Every row comes from one small tree of marks. The marks that hang from a mark follow it in brackets, in the order of their numbers. Every link used is in the known rows. Which tree was each row made from?
Known rows:
K_14(K_616): [-1.01  1.29  0.45 -0.70 -2.96 -0.35  4.50  1.49 -0.73 -1.13 -2.39 -0.59
 -2.33 -1.51 -0.52  2.32  0.00 -1.48 -0.77  1.86  1.26  0.47 -1.10]
K_616(K_14(K_750)): [ 0.86 -0.25 -2.67 -0.41 -3.62  0.23  4.67  0.68 -1.17 -1.26 -2.87 -2.83
 -0.42 -0.49 -1.11  2.90 -0.58 -0.92 -2.33  3.60  1.54 -0.39 -0.68]
K_776(K_14): [-0.74  0.01  0.57 -1.43 -2.99  0.08  2.70  1.71 -0.48 -0.16 -1.97 -0.62
 -0.34 -0.22 -1.61  1.54 -1.03  0.47 -1.62  1.74  1.02  0.25 -0.71]
K_750(K_14(K_149 K_616 K_776)): [-0.99  0.83 -1.10  0.66 -3.43  0.25  4.99  0.46 -2.40 -1.95 -1.85 -0.82
 -2.76 -3.90 -1.07  3.72 -0.77 -2.37 -3.43  0.34 -0.34  0.63 -1.19]
K_245(K_616(K_14(K_732 K_750 K_776))): [-0.11  0.03 -1.40  0.46 -2.34 -2.11  5.87 -1.02 -1.24  0.12 -2.01 -2.32
 -3.19 -3.34 -1.04  4.08 -0.88 -2.47 -2.54  2.56  0.70  1.81 -1.25]
K_750(K_14(K_149 K_776)): [-0.73 -0.18 -0.98  0.94 -2.81  0.79  3.61  0.23 -2.76 -2.10 -1.93 -0.85
 -1.81 -3.73 -1.62  2.90 -1.22 -1.45 -3.56  0.64 -0.33 -0.51 -1.04]
K_732(K_14(K_149(K_3) K_616 K_776)): [-1.36  0.18 -2.09 -0.70 -3.63 -0.24  5.98  0.51 -2.52  0.04 -2.81 -1.10
 -2.86 -2.03 -2.13  3.21 -0.92 -4.19 -2.28 -0.91 -1.42 -1.25 -1.30]
K_616(K_14(K_149 K_732 K_750 K_776)): [ 0.38 -1.20 -3.74 -0.12 -3.10 -0.65  6.63 -1.62 -3.64 -1.44 -2.76 -2.65
 -3.43 -3.25 -1.09  4.52 -0.45 -3.14 -2.75  1.36 -0.28  0.17 -0.86]
K_750(K_14): [-0.72  0.53  0.07  0.65 -3.04  1.06  2.52  2.07 -0.69 -2.14 -1.76 -0.71
 -0.08 -2.09 -1.33  2.14 -0.24 -0.09 -3.45  2.41  1.18  0.37 -0.71]
K_3(K_149): [-1.03  0.83 -0.72 -0.50 -3.64  0.72  2.08  1.43 -2.25 -0.72 -2.96 -0.94
 -1.06 -2.13 -1.22  1.79 -0.05 -0.22 -0.33  1.90  1.11 -1.51 -0.37]
K_750(K_14(K_149(K_3) K_616 K_776)): [-0.25  0.84 -1.82  0.81 -3.91  0.03  5.66  0.06 -2.00 -1.57 -2.81 -1.47
 -1.98 -3.52 -2.20  4.18 -0.75 -3.31 -3.08 -0.63 -1.46  0.19 -0.85]
K_732(K_14): [-1.61 -0.13 -0.26 -0.88 -2.85  0.55  2.87  2.26 -1.31 -0.46 -1.92 -0.26
 -1.22 -0.66 -1.12  1.11 -0.34 -0.97 -2.53  2.23  1.24 -1.00 -1.24]
K_245(K_616(K_14(K_149 K_750 K_776))): [ 0.42 -0.24 -2.51  0.75 -3.37 -0.93  5.96 -0.73 -2.53  0.09 -3.09 -3.50
 -2.65 -2.83 -1.17  3.68 -2.29 -2.51 -2.79  2.05  0.39 -0.48 -0.60]
K_14(K_732 K_750): [-1.26  0.21 -1.12  0.00 -1.48 -0.06  5.51 -0.22 -2.40 -1.54 -2.47 -0.89
 -2.02 -2.22 -0.96  3.32  0.09 -2.60 -2.12  2.31  0.66  0.55 -0.17]
K_732(K_14(K_750)): [-1.37  0.14 -1.62 -0.43 -2.43  0.90  4.18  1.51 -1.96 -0.67 -2.00 -1.01
 -0.43 -0.39 -1.39  2.46 -0.90 -2.05 -3.46  2.79  0.89 -1.38 -0.43]
K_245(K_616(K_14)): [ 0.15  0.20 -0.14 -0.20 -3.79 -1.25  3.40  1.41  0.10  0.25 -2.97 -2.39
 -1.92 -1.40 -0.74  1.81 -0.95 -0.15 -1.76  3.22  2.26  0.77 -0.96]
K_14(K_732): [-1.45  0.01  0.31 -0.45 -1.90 -0.45  4.33  0.50 -1.74 -1.33 -2.39 -0.08
 -2.62 -2.50 -0.93  2.33  0.59 -1.37 -1.17  1.95  1.00  0.83 -0.72]
K_14(K_732 K_776): [-1.77 -0.36  0.40 -0.28 -1.47 -1.11  4.33 -0.32 -1.86 -1.12 -1.52 -0.11
 -3.13 -3.49 -1.40  2.61  0.27 -1.63 -0.75  0.88 -0.03  0.72 -1.76]
K_616(K_14): [ 0.58 -0.58 -1.15 -0.83 -3.99 -0.30  3.22  1.28 -0.39 -1.17 -2.69 -2.02
 -1.22 -0.54 -0.92  1.71 -0.14  0.21 -1.40  3.01  1.72 -0.02 -1.30]
K_14(K_776): [-1.29  0.13  0.48 -0.12 -1.88 -0.43  3.36  0.34 -1.13 -0.86 -1.79 -0.66
 -1.72 -2.33 -1.45  1.90 -0.71 -0.70 -0.39  1.31  0.35 -0.82 -2.03]
K_14(K_149 K_616): [-0.79  0.73 -0.87 -0.54 -3.30 -0.01  5.42  0.91 -2.67 -1.26 -3.50 -1.26
 -3.24 -2.10 -0.39  2.64 -0.59 -2.43 -1.38  0.84  0.64 -0.33 -0.27]
K_776(K_14(K_149 K_732 K_750)): [-0.69 -0.68 -2.09 -0.84 -2.59  0.14  6.06 -0.42 -3.74 -0.76 -3.00 -1.10
 -1.85 -2.01 -1.47  4.03 -1.32 -2.60 -3.34  0.77 -0.32  0.56  0.74]

Write each row's tree:
[ 0.52 -1.31 -2.33 -0.66 -3.93 -0.45  4.42 -0.30 -2.25 -1.06 -2.87 -2.48
 -2.62 -2.27 -1.10  2.71 -0.94 -0.99 -1.57  1.30  0.23 -0.89 -1.59] -> K_616(K_14(K_149 K_776))
[-0.12  0.96 -2.07  0.69 -4.39  0.75  5.46  1.02 -1.83 -1.85 -3.66 -1.60
 -1.45 -2.62 -1.73  3.78 -0.47 -2.99 -3.65  0.14 -0.73  0.11  0.27] -> K_750(K_14(K_149(K_3) K_616))
[-1.41  1.16 -1.49 -0.71 -2.89  0.44  5.42  1.78 -1.61 -0.41 -1.74 -0.97
 -1.56 -0.46 -0.75  3.30 -0.49 -3.05 -3.35  2.54  0.85 -0.28 -0.68] -> K_732(K_14(K_616 K_750))
[-0.67  0.62 -1.92  0.58 -3.96  0.12  6.44  0.26 -2.54 -2.10 -3.54 -1.02
 -2.93 -3.56 -1.68  4.62  0.50 -4.05 -4.05 -0.11 -0.89  1.54  0.39] -> K_750(K_14(K_149(K_3) K_616 K_732))
[ 1.01 -0.90 -3.94 -0.18 -4.01  0.64  5.71 -0.07 -2.92 -1.53 -3.70 -3.44
 -1.43 -1.18 -1.00  3.40 -1.12 -1.83 -2.84  2.48  0.83 -0.96  0.28] -> K_616(K_14(K_149 K_750))
[ 0.23  0.74 -2.61 -0.93 -4.06  0.06  6.93  0.11 -2.34 -0.02 -3.77 -2.30
 -0.80 -0.42 -2.23  4.48 -1.83 -3.48 -2.77 -0.01 -1.16 -0.26  1.04] -> K_776(K_14(K_149(K_3) K_616 K_750))
[-1.05  0.54 -2.82 -0.64 -3.33  0.96  6.44  1.19 -3.51 -0.59 -2.94 -1.37
 -2.46 -1.35 -0.71  3.56 -0.71 -4.15 -3.76  1.68  0.23 -1.11  0.02] -> K_732(K_14(K_149 K_616 K_750))
[-1.42 -0.57 -1.08  0.95 -2.51  0.18  4.71 -0.44 -3.52 -2.35 -1.67 -0.26
 -3.13 -5.09 -1.33  3.65 -0.20 -2.36 -3.75  0.19 -0.63  0.89 -0.94] -> K_750(K_14(K_149 K_732 K_776))
[-1.36 -0.54 -2.55  0.02 -2.27  0.68  5.30  0.08 -3.99 -0.68 -1.96 -1.44
 -1.85 -2.02 -1.64  3.08 -1.57 -3.37 -3.52  0.99 -0.65 -2.11 -0.81] -> K_732(K_14(K_149 K_750 K_776))
[-0.07  0.88 -2.95  0.08 -3.49  0.41  7.38 -0.36 -2.82 -1.07 -4.53 -2.43
 -1.73 -1.59 -1.71  4.31 -1.15 -4.40 -1.94  0.31 -1.00 -1.27  0.74] -> K_14(K_149(K_3) K_616 K_750)
[-0.84  1.02 -0.81 -1.46 -2.67 -0.65  6.31  0.45 -1.59 -0.39 -1.72 -0.52
 -2.21 -1.39 -0.87  4.31 -0.35 -2.59 -2.84  1.58  0.26  2.15 -0.09] -> K_776(K_14(K_616 K_732 K_750))
[-1.39  0.36 -2.68 -0.23 -2.82  0.30  6.71  0.24 -3.62 -0.47 -1.96 -1.34
 -3.10 -2.31 -1.13  4.01 -1.23 -4.45 -3.41  0.71 -0.85 -1.05 -0.90] -> K_732(K_14(K_149 K_616 K_750 K_776))
[-1.71  0.17 -1.34 -0.78 -3.27 -0.16  5.35  0.93 -3.00 -0.30 -1.84 -0.53
 -3.77 -2.39 -0.83  2.67 -0.84 -3.29 -2.37  0.29 -0.33 -0.82 -1.72] -> K_732(K_14(K_149 K_616 K_776))
[-0.81 -0.68 -3.11  0.55 -1.98 -0.40  7.33 -2.11 -4.00 -1.16 -3.63 -1.87
 -2.60 -3.55 -2.44  4.68 -0.75 -4.69 -2.03 -0.48 -1.92 -0.86  0.06] -> K_14(K_149(K_3) K_732 K_750 K_776)
[-0.99  0.72 -1.22  0.43 -3.46  0.19  5.76  0.80 -2.91 -2.39 -2.58 -0.31
 -3.79 -3.99 -0.51  4.07  0.55 -3.19 -4.14  0.75  0.26  2.00 -0.03] -> K_750(K_14(K_149 K_616 K_732))
[-1.69 -0.14 -1.40 -0.21 -1.99  0.27  4.38  0.64 -2.10 -0.36 -1.13 -0.79
 -0.92 -1.36 -1.82  2.77 -1.14 -2.40 -3.04  1.86 -0.06 -1.45 -1.56] -> K_732(K_14(K_750 K_776))
[-0.26 -0.04 -0.26 -0.40 -3.35 -1.76  4.51  0.73 -0.54  0.09 -2.78 -1.69
 -3.31 -2.48 -0.63  2.55 -0.08 -1.00 -2.14  3.01  1.96  2.14 -0.87] -> K_245(K_616(K_14(K_732)))
[-0.05 -1.55 -2.40 -0.75 -3.46 -1.18  5.46 -0.87 -2.97 -1.27 -2.67 -1.79
 -4.11 -3.65 -0.97  3.42 -0.04 -1.93 -1.96  0.98 -0.01  0.51 -1.45] -> K_616(K_14(K_149 K_732 K_776))
[-1.48  1.21 -0.91 -0.30 -1.64 -1.19  6.94 -0.94 -2.30 -1.15 -1.46 -0.65
 -3.60 -3.37 -0.70  4.48  0.07 -3.91 -1.61  1.22 -0.28  1.32 -1.35] -> K_14(K_616 K_732 K_750 K_776)
[-0.02 -0.04 -0.03  0.01 -3.46 -1.83  3.45  0.49 -0.01  0.39 -2.01 -2.23
 -2.33 -2.38 -0.98  2.08 -1.33 -0.50 -1.17  2.41  1.52  0.62 -2.03] -> K_245(K_616(K_14(K_776)))
[ 0.99 -1.05 -4.79 -0.19 -4.11 -0.33  7.28 -1.13 -3.20 -1.30 -4.49 -3.36
 -1.94 -1.86 -1.95  4.63 -0.06 -3.63 -3.01  1.23 -0.64 -0.16  0.61] -> K_616(K_14(K_149(K_3) K_732 K_750))
[-1.55  1.03  0.08  0.30 -2.59 -0.78  4.96  0.32 -1.38 -1.98 -0.61  0.26
 -3.34 -4.34 -0.98  4.11  0.81 -2.39 -3.27  0.93  0.03  2.58 -1.84] -> K_750(K_14(K_616 K_732 K_776))
[-0.96  0.25 -2.29 -0.65 -4.29  0.15  5.82  1.56 -2.29 -0.10 -3.67 -1.32
 -2.32 -1.01 -1.67  2.98 -0.55 -3.67 -2.62 -0.07 -0.51 -1.19 -0.17] -> K_732(K_14(K_149(K_3) K_616))
[-0.77 -0.11 -2.01  0.52 -1.85  0.39  5.68 -1.07 -3.74 -1.23 -2.75 -1.94
 -1.91 -2.77 -1.51  3.36 -1.67 -2.87 -1.81  0.92 -0.67 -1.75 -0.53] -> K_14(K_149 K_750 K_776)
[ 0.69  0.02 -2.66  0.44 -3.81 -0.39  5.77  0.08 -2.36 -0.03 -3.99 -3.64
 -2.08 -1.83 -0.79  3.44 -2.00 -2.23 -3.18  2.78  1.48 -0.22  0.36] -> K_245(K_616(K_14(K_149 K_750)))
[-0.45 -0.91 -1.54 -1.31 -3.41 -0.44  5.40 -0.03 -2.64 -0.36 -3.73 -1.06
 -1.80 -1.85 -2.51  3.23 -0.69 -2.12 -2.31 -0.64 -1.06  0.40  0.51] -> K_776(K_14(K_149(K_3) K_732))
[-0.39  0.09 -1.46 -1.51 -3.99 -0.87  6.74  0.16 -2.31 -0.28 -3.73 -0.82
 -2.77 -1.89 -1.82  4.11 -0.39 -3.20 -2.14 -0.90 -1.11  1.35  0.41] -> K_776(K_14(K_149(K_3) K_616 K_732))
[-0.72 -0.50 -2.11  0.98 -2.89 -0.05  5.25 -0.81 -2.95 -2.01 -2.57 -1.04
 -2.17 -4.55 -2.57  4.16 -0.17 -3.16 -3.63 -0.78 -1.90  0.39 -0.45] -> K_750(K_14(K_149(K_3) K_732 K_776))
[-1.11 -0.88 -1.76  0.11 -2.41 -0.84  6.00 -1.35 -3.25 -0.92 -3.33 -1.09
 -3.04 -3.86 -2.29  3.50 -0.42 -3.42 -1.12 -1.11 -1.76 -0.52 -0.69] -> K_14(K_149(K_3) K_732 K_776)
[-1.42  0.32 -1.02  0.52 -2.98 -0.38  5.93 -0.16 -3.16 -2.10 -1.73 -0.13
 -4.32 -5.13 -0.79  4.37  0.20 -3.40 -3.61 -0.02 -0.66  1.95 -1.17] -> K_750(K_14(K_149 K_616 K_732 K_776))
[-0.75  0.42 -1.97 -1.29 -3.19 -0.41  7.49 -0.12 -3.54 -0.70 -2.90 -1.08
 -3.09 -2.06 -0.74  4.68 -0.92 -3.67 -3.43  0.50 -0.28  1.58  0.59] -> K_776(K_14(K_149 K_616 K_732 K_750))
[-1.38  1.25 -0.89 -0.34 -2.16 -0.64  6.83 -0.12 -2.17 -1.31 -2.43 -0.82
 -3.18 -2.39 -0.52  4.05  0.41 -3.55 -1.97  2.11  0.65  1.49 -0.33] -> K_14(K_616 K_732 K_750)
[-0.54 -0.39 -3.20  0.31 -2.36  0.13  7.35 -1.33 -3.80 -1.33 -4.32 -2.01
 -1.96 -2.53 -2.10  4.24 -0.43 -4.32 -2.30  0.37 -1.25 -0.86  1.17] -> K_14(K_149(K_3) K_732 K_750)
